Known rows, with every step that occurs
vuzi namefot puboge luviz pepi: [ 0.89 -1.28 -0.14 -1.76 -0.61 -0.74 -0.76  1.59 -0.38 -0.36 -2.87  3.43
 -1.43  0.07  0.19  0.89  2.89  0.20  1.21  0.90]
vuzi namefot puboge: [ 1.80 -1.00  0.61 -1.20 -0.47 -0.74 -0.22 -0.23  0.15 -0.52 -2.79  3.19
 -1.54 -1.68  2.09  1.10  2.73  0.58  1.46  1.14]
pepi luviz: [-1.17 -1.03 -0.10 -0.23 -0.48 -0.12 -0.12 -0.79 -0.42 -0.12  2.01 -0.13
  0.41 -1.70 -1.52  2.23  0.94  0.50  1.25  1.76]
namefot puboge luviz pepi vuzi: [-0.66 -0.20 -0.65 -0.68 -0.49 -0.40  0.21  3.55  0.17 -2.19  3.18  1.26
 -1.95  0.89  0.17  0.65  1.72  1.07 -0.45  0.45]
divol luviz pepi: [-2.13 -1.33 -0.66  0.42 -0.22  0.96 -1.45  0.63  1.09 -2.95  5.35 -0.66
  1.85 -0.44  2.52  0.04  0.02  1.14 -1.76  1.18]
pepi vuzi: [ 2.06 -0.15  0.95 -0.07  0.05 -0.09  0.92 -1.12 -0.46 -0.31  0.87 -2.61
 -0.91 -1.58 -0.74  1.77 -0.53  1.53  1.60  0.81]
divol namefot puboge pepi: [-1.90  0.29 -0.01  0.72 -0.62 -0.26  0.63 -0.16  1.58 -2.81  6.93  2.27
 -0.21 -0.51  4.00 -0.25  0.46  0.90 -0.47 -0.16]
luviz puboge namefot: [-0.91 -1.87 -0.38 -1.47 -1.71  0.46  0.28 -0.29  0.14 -0.53  0.06 -0.30
 -1.69 -0.91 -2.40  0.94 -0.04 -1.87 -0.39  0.60]
luviz pepi vuzi namefot puboge: [-0.78 -1.33 -0.16 -0.29  0.41 -0.30 -0.14  1.18 -1.76 -1.25 -2.63  0.23
 -2.26  0.11 -1.41  0.70  1.51  0.78  1.83  0.72]
luviz puboge pepi: [-1.25 -1.13 -0.32 -0.63 -1.51  0.59  0.44 -0.93  0.61 -0.45  1.37  0.03
 -1.77 -1.24 -1.86  0.66 -1.66 -2.03 -0.45  0.01]
divol namefot puboge: [-1.44 -0.22 -0.20  0.91 -0.36 -0.16  0.33 -0.05  1.52 -3.11  6.62  0.77
 -0.35 -1.95  4.68  0.04  2.03  1.57 -0.17  0.47]
pepi vuzi namefot puboge luviz: [ 2.84 -0.41  0.53 -0.97 -0.27 -1.14  0.34  0.23 -0.51  1.15 -3.43 -0.39
 -1.30 -0.26 -0.88  1.87  0.66  1.79  2.65  0.66]
puboge pepi luviz: [-1.54  0.20  0.55 -0.70 -0.98 -0.08  0.59 -0.97 -0.08  0.09  3.14  3.23
  0.26  1.05 -2.05  1.27 -2.23 -0.95  0.25  0.38]
puboge luviz pepi vuzi namefot: [ 0.08 -1.30 -0.65 -1.75 -0.41  0.03 -0.68  2.51 -1.37 -0.12 -0.32 -0.24
 -0.54  1.61 -4.06  1.06  0.97 -0.03  0.86  0.58]
luviz namefot: [-0.50 -0.76 -0.63 -0.34 -0.65  0.93 -0.64  0.23 -0.06 -4.22  3.73  0.40
 -0.36 -1.05  0.48  0.74  1.33  0.07 -1.68  0.37]
pepi luviz namefot puboge: [-2.32 -0.78 -1.29  0.14 -0.69 -0.36 -0.62  1.05 -0.20 -2.04  2.31  0.99
 -0.12 -0.52 -0.50  1.81  1.70  1.02 -0.06  1.11]
pepi vuzi namefot: [ 3.03 -0.74  1.05 -0.79 -0.02 -0.70  0.34 -1.53 -0.95  1.25 -3.98 -1.23
 -0.88 -1.36 -1.19  1.97  0.21  1.40  3.00  0.92]

Rows
[-0.14 -1.15 -0.20 -0.75 -1.29 -0.07  0.50 -1.28  0.02  1.19 -2.37 -0.55
 -1.93 -0.68 -2.89  1.10 -2.08 -1.36  1.08 -0.12]  luviz puboge pepi vuzi namefot
[-0.55 -1.21 -0.66  0.03 -1.26  0.14 -0.98 -1.04  1.89  0.43  1.22 -1.28
  1.62 -0.43  1.09  0.72 -2.54  0.52 -0.59  0.38]  divol luviz puboge pepi vuzi namefot
[-0.59 -1.55 -0.02 -0.46  0.47  0.00 -0.28  0.50 -2.06 -0.99 -2.88 -0.35
 -1.73 -0.02 -2.26  0.84  1.19  0.41  1.95  0.81]  luviz pepi vuzi namefot
[ 0.66 -0.56  0.48 -1.28 -0.74 -1.14 -0.10 -0.24  0.00  0.57 -3.08  4.74
 -1.12  0.01  0.71  1.18  1.19  0.08  1.73  0.73]  vuzi namefot puboge pepi luviz
[ 0.14 -0.73 -1.09 -1.69 -1.21  0.69 -0.95  2.34  0.01 -2.43  4.29  0.28
  0.49  0.88 -2.14  1.03  1.13 -0.25 -1.67  0.29]  puboge luviz namefot
[-2.13 -1.89 -1.06 -0.12 -0.98 -0.09 -0.32 -0.71 -0.23  0.66  0.02 -1.69
 -0.57 -2.36 -2.81  2.23  0.66 -0.31  1.30  1.59]  pepi luviz puboge
[-1.38  0.27 -0.73 -0.18 -0.98  0.24 -0.13  1.51  0.56 -4.53  4.43  3.27
 -1.26  0.74  1.65  0.19  0.47  0.17 -2.27 -0.42]  luviz namefot puboge pepi
[ 0.18  1.06  0.75 -0.10 -0.61 -0.65  1.43  0.74  0.86 -1.62  3.43  2.92
 -2.09  0.60  1.83  0.65 -1.01  0.84 -0.23 -0.14]  namefot puboge pepi vuzi
[-2.17  0.17 -0.15 -0.61 -1.10  0.05  0.10 -0.39 -0.27 -1.02  3.20  3.33
  0.38  1.65 -2.24  1.12 -2.05 -0.97 -0.43 -0.04]  puboge pepi luviz namefot
[ 0.40  0.06 -0.23 -0.98 -0.95 -0.25  0.32  2.69  1.09 -2.21  4.71  1.93
 -1.36 -0.19  1.54  0.83  1.84  0.85 -1.05  0.66]  namefot puboge luviz
[-1.39  0.65  0.23 -0.18 -0.86 -0.67  0.89  0.90  0.91 -1.52  3.96  4.04
 -1.46  0.52  1.43  0.86 -0.27  0.34 -0.41  0.34]  namefot puboge pepi luviz
[-2.12 -1.11 -1.09 -0.11 -0.68  0.08 -0.81  0.11 -0.65 -1.60  2.01  0.13
  0.54 -0.75 -1.81  1.99  1.25  0.48  0.24  1.23]  pepi luviz namefot
[ 1.38  0.42  1.35 -1.08 -0.62 -0.48  0.93 -1.59 -0.51  0.98 -0.97  2.43
 -0.60  1.30 -1.76  1.09 -2.74 -0.33  1.46 -0.25]  puboge pepi vuzi namefot
